What can hang from each mark:
k_327: k_539
k_257: k_396
k_539: k_208 k_257 k_327 k_541 k_586 k_617 k_725
k_396: k_208 k_257
k_617: k_539
k_208: k_539
k_541: k_539
k_181: k_396
k_725: k_539

Each row was made from one small tree. The marks that hang from a mark follow it in brackets, in the order of their numbers. Every link used is in the known rows. Write each row's tree.
Known rows:
k_539[k_208 k_327 k_541 k_617 k_725]: [ 2.32 -8.14  0.77 -2.89  5.73 -2.01  0.34 -2.62  4.28  0.97  2.67 -0.35
 -2.37 -0.38  0.15 -4.57  2.90  2.33 -3.06  1.30 -3.40 -0.14  1.09  0.16]
k_541[k_539]: [-2.51  5.99 -4.16  0.58 -5.72 -0.30 -3.65  3.06 -4.51 -3.18  1.56  4.18
  0.71 -0.05 -2.46  3.43 -2.82 -0.13 -0.07  0.06  0.73 -2.41 -1.82  0.09]
k_327[k_539[k_541 k_617]]: [-1.42 -0.85  1.26 -1.70 -0.53 -0.28 -0.63  4.45 -2.02 -1.27  0.02  0.19
  1.61  0.68 -5.81  0.69 -0.76  0.88 -7.06  0.08  0.72 -2.80  2.44 -2.83]
k_617[k_539[k_257 k_725]]: [ 0.89  4.07 -0.47  1.51 -2.22 -6.82 -2.25 -0.35 -3.62  0.91 -3.83  1.76
 -0.55  1.43 -1.46  1.97  0.97  0.47 -0.01  2.43 -0.16  1.78 -4.23  1.40]
k_181[k_396[k_257]]: [-3.56  4.34 -3.92 -1.13 -0.35  2.37 -3.61  2.19 -5.03 -0.83 -5.72  0.46
 -2.05  3.52 -4.18 -2.63  2.29  0.76  1.79 -1.09  2.01 -2.43 -0.52  2.42]
k_539[k_208 k_257 k_327 k_586 k_617]: [-2.18 -6.03  4.11 -1.51  6.77  3.13  2.63 -1.17  3.28  4.30  7.04 -2.61
 -0.41 -4.09  2.49 -3.25  0.28 -2.12  3.06 -2.73 -3.45  5.00  0.31 -3.55]
k_257[k_396]: [-3.29  5.24 -0.41 -0.94 -2.33  2.02 -2.23  0.34 -3.58 -3.22 -1.99 -0.85
  3.22  2.95 -4.34  3.77 -1.93  3.03  0.76 -2.50 -0.60 -2.83 -1.81  2.83]
k_396[k_257]: [-4.76  4.82 -2.60 -1.10  1.24  0.96 -4.60  3.10 -3.23  1.24 -3.74  2.15
  0.31  1.64 -3.61 -0.70 -0.74  1.03  3.89 -1.06  0.16 -2.05  0.54  1.81]
k_541[k_539[k_208]]: [-2.13  2.70 -3.62  1.91 -5.30  0.82 -0.77  2.35 -2.81 -4.39  4.10  2.45
 -0.78 -0.73 -1.40  1.48 -1.44 -0.03  2.27  0.15 -0.28 -3.65 -0.99 -1.89]
k_617[k_539[k_208 k_257 k_541 k_586]]: [-0.88 -3.97  0.76  1.52  3.29 -1.63 -1.10  0.92  1.57  0.33  4.08 -1.31
 -1.64 -0.94  2.56 -0.70 -0.12 -2.66  3.59  2.67  1.87  3.39 -3.23 -6.51]
k_617[k_539[k_208 k_541]]: [-1.90 -2.24 -1.45  0.53 -0.05 -3.55 -1.45  1.89 -0.99 -3.52  1.03  1.35
 -1.89  1.47 -1.42  0.21  0.67  0.47  0.89  3.18  1.24 -1.89 -1.83 -4.04]
k_181[k_396]: [-2.42  5.15 -3.10 -1.39 -3.90  2.33 -3.64 -0.14 -6.04 -3.46 -3.56  0.23
 -1.37  3.31 -5.19 -0.84  0.96  1.40 -1.66  0.11  0.74 -1.98 -2.06  0.82]
k_327[k_539[k_257[k_396] k_541 k_617]]: [-1.32 -1.94  4.58  0.90  1.56  0.99  2.15  4.71  0.15 -0.57  0.34 -3.60
  3.00  0.38 -4.09  2.49 -0.74  1.52 -4.30 -1.59 -0.19 -2.64  0.49 -1.45]
k_539[k_257]: [-3.28  5.11  0.56  1.58 -0.22  1.64 -3.92  1.02 -2.68  0.28 -0.71  0.10
  0.84 -0.31 -3.09  1.09 -2.56  1.59  2.90  1.24 -2.88  0.27 -2.63 -0.92]
k_181[k_396[k_208[k_539[k_617]] k_257]]: [-1.05 -1.18 -1.01 -0.30 -0.68  2.20  5.99  1.58 -0.25 -0.27 -6.79  1.42
 -2.25  1.62 -0.90 -3.11  2.56  0.58  0.66 -2.00  0.08 -3.35  3.13  3.41]
k_181[k_396[k_208[k_539] k_257]]: [-0.56  2.20 -2.47  0.76 -1.62  2.54  2.74  0.72 -0.94 -0.76 -6.93  0.59
 -2.22  2.07  0.67 -2.47  2.60  0.15  2.53 -0.54  1.97 -3.20  2.69  3.62]
k_257[k_396[k_208[k_539[k_617 k_725]]]]: [ 2.55 -0.19  1.93 -0.28 -3.49 -0.32  6.97 -2.52  1.64 -1.74 -4.67 -0.21
  2.19  1.84 -0.36  2.65 -0.20  3.51 -2.06 -2.94 -2.48 -2.96  1.56  5.86]
k_396[k_208[k_539] k_257]: [-1.23  2.57 -1.05  1.09 -0.01  1.17  2.38  1.49  1.42  1.20 -4.93  2.29
 -0.04 -0.03  2.01 -0.48 -0.37  0.65  4.84 -0.41  0.14 -2.87  4.10  3.21]
k_725[k_539[k_257 k_327]]: [-4.18  0.64  1.04  2.20  2.09 -1.62 -2.32 -1.76 -1.94  0.82  0.82  2.19
  0.12 -2.19  0.69  0.92  0.47 -3.21  3.93 -1.01 -2.89  2.86 -1.44  1.54]
k_208[k_539[k_327 k_541 k_586]]: [-0.14 -1.76  0.13 -2.93  5.05 -0.43 -3.06 -3.68  3.08  2.26  5.64  1.94
  0.13 -1.40  5.65 -0.17 -0.75 -3.23 -3.29  1.24  2.27  4.03  0.76 -0.46]
k_541[k_539[k_257 k_617]]: [-3.22  1.29 -0.44  1.83 -2.36 -0.23  1.10  4.65 -1.93 -0.71  2.15  3.38
  0.40 -2.25 -2.66  2.63 -2.80  0.09  0.14 -1.09 -3.06 -1.39 -2.56 -1.03]
k_396[k_208[k_539[k_586 k_617]] k_257]: [-1.13 -2.25  0.55 -1.47  2.10  2.10  5.61  1.09  3.00  3.77 -2.85  2.31
  0.15 -1.42  2.50 -1.70 -0.63 -1.62  2.87 -3.42 -0.09  0.53  4.71  1.41]
k_617[k_539[k_541 k_586]]: [-1.41 -0.22 -2.05 -2.38  0.81 -3.26 -4.57  1.17 -1.66 -0.27  0.84  1.84
  0.05  1.35  0.48  1.45 -1.04 -2.62 -1.11  1.90  4.55  3.00 -2.74 -3.54]
k_257[k_396[k_208]]: [-1.05  3.77  0.01 -0.03 -3.33  3.75  1.10  0.67 -0.81 -3.81 -4.22 -2.70
  3.37  2.24 -2.00  3.31 -2.15  3.59  3.82 -2.15 -0.37 -3.61  0.61  2.91]

Write each row's tree:
[-0.26  3.05  1.02  0.91 -3.56  2.28  4.08 -1.18  0.52 -3.35 -2.96 -0.75
  2.95  1.60  0.54  4.08 -1.57  2.39  1.45 -1.95 -0.55 -3.61  1.37  4.00] : k_257[k_396[k_208[k_539]]]
[-0.40 -5.63  2.19 -0.31  8.83  3.49 -3.17 -1.90  5.69  2.96  8.07 -4.10
 -1.23 -3.47  5.76 -3.72 -0.11 -2.42  4.93  1.97  0.01  4.74 -0.69 -5.06] : k_539[k_208 k_257 k_327 k_541 k_586]
[ 2.02  0.12 -1.93 -1.07 -2.63 -4.72 -0.85 -2.71 -2.63  0.13  0.49  0.71
 -1.31  1.40  0.64 -0.32  1.98 -1.98 -0.09  0.31  2.36  3.04 -2.16 -1.33] : k_617[k_539[k_208 k_586 k_725]]
[ 3.31  3.29  1.61  2.54 -2.01  1.18  0.88 -1.74  1.29 -0.19 -5.39 -4.03
  2.11  1.40 -0.02  1.89 -0.62  4.05  4.07 -0.30 -2.19 -0.83 -1.45  4.54] : k_539[k_257[k_396[k_208]] k_725]
[ 2.68 -1.63  2.72  0.63  0.60 -2.28 -0.21  2.16  0.04  1.80 -1.23 -1.55
  0.41 -0.15 -3.63 -0.49  0.64  1.43 -6.47  1.57 -0.83 -0.42  0.48 -1.14] : k_327[k_539[k_257 k_541 k_617 k_725]]
[ 1.49 -2.85 -0.83 -2.75  1.48 -2.64 -2.20 -0.55  0.59 -0.01 -2.43  2.14
 -1.02  1.64 -4.80 -1.36 -0.50  3.36 -5.51  1.55 -2.97 -0.94 -1.20  0.47] : k_539[k_541 k_617 k_725]
[ 2.35  1.08 -3.54  0.48 -2.51 -2.54 -1.59 -1.42 -0.40 -1.03  4.29  1.68
 -1.22 -1.14  2.64 -0.35  1.86 -0.24  0.41  0.55  0.37 -0.99 -0.35  2.22] : k_541[k_539[k_208 k_327 k_725]]
[ 2.84 -0.87 -0.40 -0.12  1.99 -5.42 -4.14 -0.97  0.39  2.65 -0.36  0.25
 -0.97  0.60  2.31  0.45  0.30 -2.13 -0.69  3.35  2.85  5.34 -4.56 -1.88] : k_617[k_539[k_257 k_541 k_586 k_725]]
[-2.37 -5.21 -1.34  0.77  1.21  1.13 -1.76 -2.53  0.40 -2.53  4.17  1.16
 -2.09 -1.22  0.28 -1.62 -0.12 -4.21  2.98 -0.61 -0.38  2.35 -0.60 -4.56] : k_725[k_539[k_208 k_541 k_586]]
[-2.02 -0.38  1.95 -0.10 -3.19  1.18  3.38  3.01 -3.51 -2.02  1.59 -1.00
  0.95 -0.15 -6.20 -0.15  0.81  0.76 -3.99 -2.19 -1.25 -3.66  3.46 -3.08] : k_327[k_539[k_208 k_617]]
[ 4.36  4.67  2.79  2.97 -4.30  0.45  1.84  0.53 -0.98 -0.09 -4.59 -5.67
  3.41  1.14 -0.91  2.76  0.61  2.15 -0.39 -0.96  1.33 -2.03  1.51  3.37] : k_327[k_539[k_257[k_396[k_208]] k_725]]
[-0.84 -5.77  1.80 -4.29  6.18 -0.80  0.86 -2.60  3.78  3.04  5.55  2.79
 -0.04 -1.93  3.85 -0.72 -0.57 -2.73 -5.85 -0.72 -0.08  3.99  1.38 -0.79] : k_208[k_539[k_327 k_541 k_586 k_617]]
[-1.20  2.97 -3.42 -0.20 -1.32  4.04 -0.20  2.63 -2.36 -1.19 -8.15 -1.27
 -1.69  2.68 -1.92 -3.28  2.09  1.34  5.02 -0.65  2.30 -3.23  1.96  2.59] : k_181[k_396[k_208 k_257]]
[ 3.10 -0.21  0.69 -0.35 -3.40 -1.54  5.51 -2.65  1.39 -0.13 -4.31  2.53
  0.02  0.10 -0.26  0.28 -0.12  2.37 -2.93 -0.14 -3.35 -1.56  2.82  3.39] : k_396[k_208[k_539[k_617 k_725]]]
[-1.12  2.49  3.65  3.75 -2.41  2.77  2.35  2.34 -2.09 -2.18  1.83 -5.58
  2.59  0.15 -2.62  2.23  0.45  1.01  1.38 -2.03  0.08 -3.33  0.83 -1.31] : k_327[k_539[k_208 k_257[k_396]]]
[ 0.88  0.87  1.75 -1.27  0.17  2.70  3.55 -3.33  2.67  0.05  0.56 -2.10
  3.37 -0.12  5.45  2.97 -0.81 -0.76  1.58 -3.30  1.84  0.91  2.41  4.03] : k_257[k_396[k_208[k_539[k_327 k_586]]]]
[ 3.29 -0.24 -3.38 -1.09 -1.33 -1.05 -2.06 -3.00  0.51  0.95  6.63  0.77
 -1.01 -2.11  5.23 -1.00  1.30 -3.12  0.42 -0.82  2.38  2.64 -0.47  0.66] : k_541[k_539[k_208 k_327 k_586 k_725]]
[ 2.38  0.38 -1.32  2.93 -0.57 -1.95 -0.87 -1.08  1.09  0.71  4.82  0.12
 -1.48 -2.56  4.02 -0.56  1.45 -0.47  2.92  1.26 -1.13  0.25 -1.65  1.32] : k_541[k_539[k_208 k_257 k_327 k_725]]
[ 2.79 -3.00  1.77  3.00  2.66  0.85 -0.56 -2.10  4.00 -1.65  0.60 -4.87
 -0.78  1.33  0.07 -0.74  0.67  4.07  3.11  1.88 -2.71 -1.57 -3.06  0.12] : k_539[k_208 k_257[k_396] k_541 k_725]
[-1.30 -0.84  0.21  0.29  2.79 -2.93 -3.62  1.69 -0.04  1.52  1.53  0.28
 -0.12 -0.32  1.61  1.29 -1.51 -2.73  1.28  2.63  2.94  4.42 -4.04 -4.45] : k_617[k_539[k_257 k_541 k_586]]
[ 5.38 -1.02 -0.66 -0.57 -0.73  0.02  0.38 -4.38  4.33  0.86 -1.25  0.54
 -0.39 -0.34  4.68 -0.48 -0.95 -0.42 -1.34  2.42  1.27  1.78  1.94  0.57] : k_396[k_208[k_539[k_541 k_586 k_725]]]
[-1.55 -8.29  3.19 -0.21  6.23  3.72  1.44  0.71  4.64  1.58  5.95 -2.38
 -1.47 -2.83 -0.05 -3.42 -1.51 -0.58  2.05  0.14 -3.50  2.63 -1.16 -7.27] : k_539[k_208 k_257 k_541 k_586 k_617]
[ 0.89  1.73  2.05  1.82 -0.88  2.83  2.62 -2.01  2.65  1.64  0.12 -0.46
  0.84 -2.35  4.27  0.94 -2.68 -1.38  3.34  0.36 -0.63  2.50  1.43 -0.85] : k_396[k_208[k_539[k_257 k_586]]]
[-2.22  2.14 -1.38  4.44 -3.31  1.38 -0.14  2.86 -1.15 -2.52  4.74  0.99
 -0.93 -2.34 -0.11  1.26 -1.74 -0.22  4.70  0.88 -1.92 -2.15 -2.31 -2.66] : k_541[k_539[k_208 k_257]]
[-1.57 -1.94  1.60  0.17  3.63 -2.34 -0.06 -0.88  0.20  2.78  5.12 -1.50
 -0.55 -2.11  4.92 -0.46  1.74 -4.01  4.48  0.09  1.86  5.41 -1.78 -3.18] : k_617[k_539[k_208 k_257 k_327 k_586]]
[ 2.05 -5.37  2.50 -1.55  7.56 -2.84 -1.72 -1.20  4.47  4.23  0.51 -0.31
 -0.90 -1.29  0.69 -2.63  1.02  2.12 -2.64  2.19 -3.57  2.58 -1.36  1.39] : k_539[k_257 k_327 k_541 k_617 k_725]
[ 1.62  3.18  0.77 -0.10  2.96 -2.03 -4.73 -3.16  0.03  3.80 -0.60 -0.75
  0.16 -0.65  1.35 -0.83  1.11  1.14  0.84  1.59 -2.03  2.96 -1.88  3.67] : k_539[k_257 k_327 k_725]
[-2.31  2.73  0.40  0.14 -0.07 -2.69 -2.39  1.00 -3.17  1.74  0.42  0.79
  0.72 -0.25  0.48  2.39 -1.21 -3.20  2.20  0.33  2.14  4.59 -3.85 -2.71] : k_617[k_539[k_257 k_586]]
[-0.41  3.84 -0.56  4.02 -4.33  2.35  1.93  3.65  0.09 -2.81 -0.11 -1.12
  2.52 -0.97  1.30  4.66 -3.04  1.08  5.51 -1.10  0.05 -2.99 -1.76  1.77] : k_541[k_539[k_257[k_396[k_208]]]]
[ 2.61 -0.95  0.62 -1.73 -1.34 -2.79 -1.03  1.72 -1.61 -0.03 -1.91  0.04
  0.79  1.44 -5.07 -0.19  0.97  1.80 -9.01  0.70  0.57 -2.05  1.66 -0.28] : k_327[k_539[k_541 k_617 k_725]]
[ 0.21  1.12 -2.38 -0.57 -0.65  3.66  2.46 -0.58 -0.26  0.75 -4.87 -0.24
 -1.99  1.33  2.76 -2.98  2.15 -2.05  2.60 -1.66  3.73 -0.18  2.70  2.25] : k_181[k_396[k_208[k_539[k_586]] k_257]]
[ 0.74  2.39  0.24  2.67 -3.34  2.86  3.31 -1.36 -0.69 -2.10 -4.08 -1.05
 -1.64  0.73  0.79 -0.87  1.08  0.75  1.13  1.38 -0.29 -1.61  0.22  1.29] : k_181[k_396[k_208[k_539[k_257]]]]
[-2.11 -2.88  1.01 -1.31  1.45 -1.46  1.51  0.01  1.20 -1.02  1.13  4.50
 -0.53  0.06 -2.24  0.70 -1.60  1.11 -6.17  0.93 -2.93 -1.67  0.18 -0.85] : k_208[k_539[k_541 k_617]]
[ 2.32 -4.77  1.05 -2.94  4.28 -4.79  1.00 -3.83  3.49  2.26  1.26  3.63
 -1.08 -0.30  1.86 -1.18  1.71  0.89 -7.95  1.37 -2.26  1.09  1.01  3.39] : k_208[k_539[k_327 k_541 k_617 k_725]]
[ 4.21  1.78 -0.87 -2.08 -1.25 -0.91 -5.32 -0.87 -1.36  1.33  0.57 -1.94
  1.25  1.06 -0.68 -0.15  0.17 -1.60 -6.55  1.18  4.97  1.97  1.10 -1.64] : k_327[k_539[k_541 k_586 k_725]]
[ 0.68 -4.92  1.92 -1.38  3.10 -0.10  4.44 -0.75  5.26  0.37  0.08  1.64
  0.15 -1.60  3.35 -0.74 -0.31  0.95 -1.97  1.12 -1.72 -1.17  4.02  0.88] : k_396[k_208[k_539[k_327 k_541 k_617]]]
[-1.55  1.38  1.44 -3.02 -2.22  1.32  0.24  2.26 -4.09  1.26  1.38 -0.46
  2.89 -0.40 -4.48  1.10 -1.01 -2.20 -6.34 -3.61  1.92  1.18  2.57 -2.65] : k_327[k_539[k_586 k_617]]
[ 2.95 -1.77  1.40 -1.94 -2.75 -0.03  2.59 -1.13 -1.96  1.17  2.05 -2.10
  0.45 -0.21 -2.92 -1.63  2.05 -1.34 -5.82 -3.03  0.66  0.99  2.85 -2.25] : k_327[k_539[k_208 k_586 k_617 k_725]]
[ 2.80  1.38 -4.24  0.31 -4.80 -0.32 -1.67 -1.67 -1.23 -1.00  4.56  1.28
 -1.27 -0.82  1.81  0.03 -0.24 -2.07  0.42 -0.63  1.52  0.86 -1.54 -0.92] : k_541[k_539[k_208 k_586 k_725]]
[ 0.26 -0.82 -2.46  0.68  0.68  2.48  1.66  1.20  1.63 -1.14 -6.01  0.11
 -2.87  2.18  1.68 -3.24  2.38  0.44  1.96  1.26  2.58 -3.33  2.51  2.27] : k_181[k_396[k_208[k_539[k_541]] k_257]]
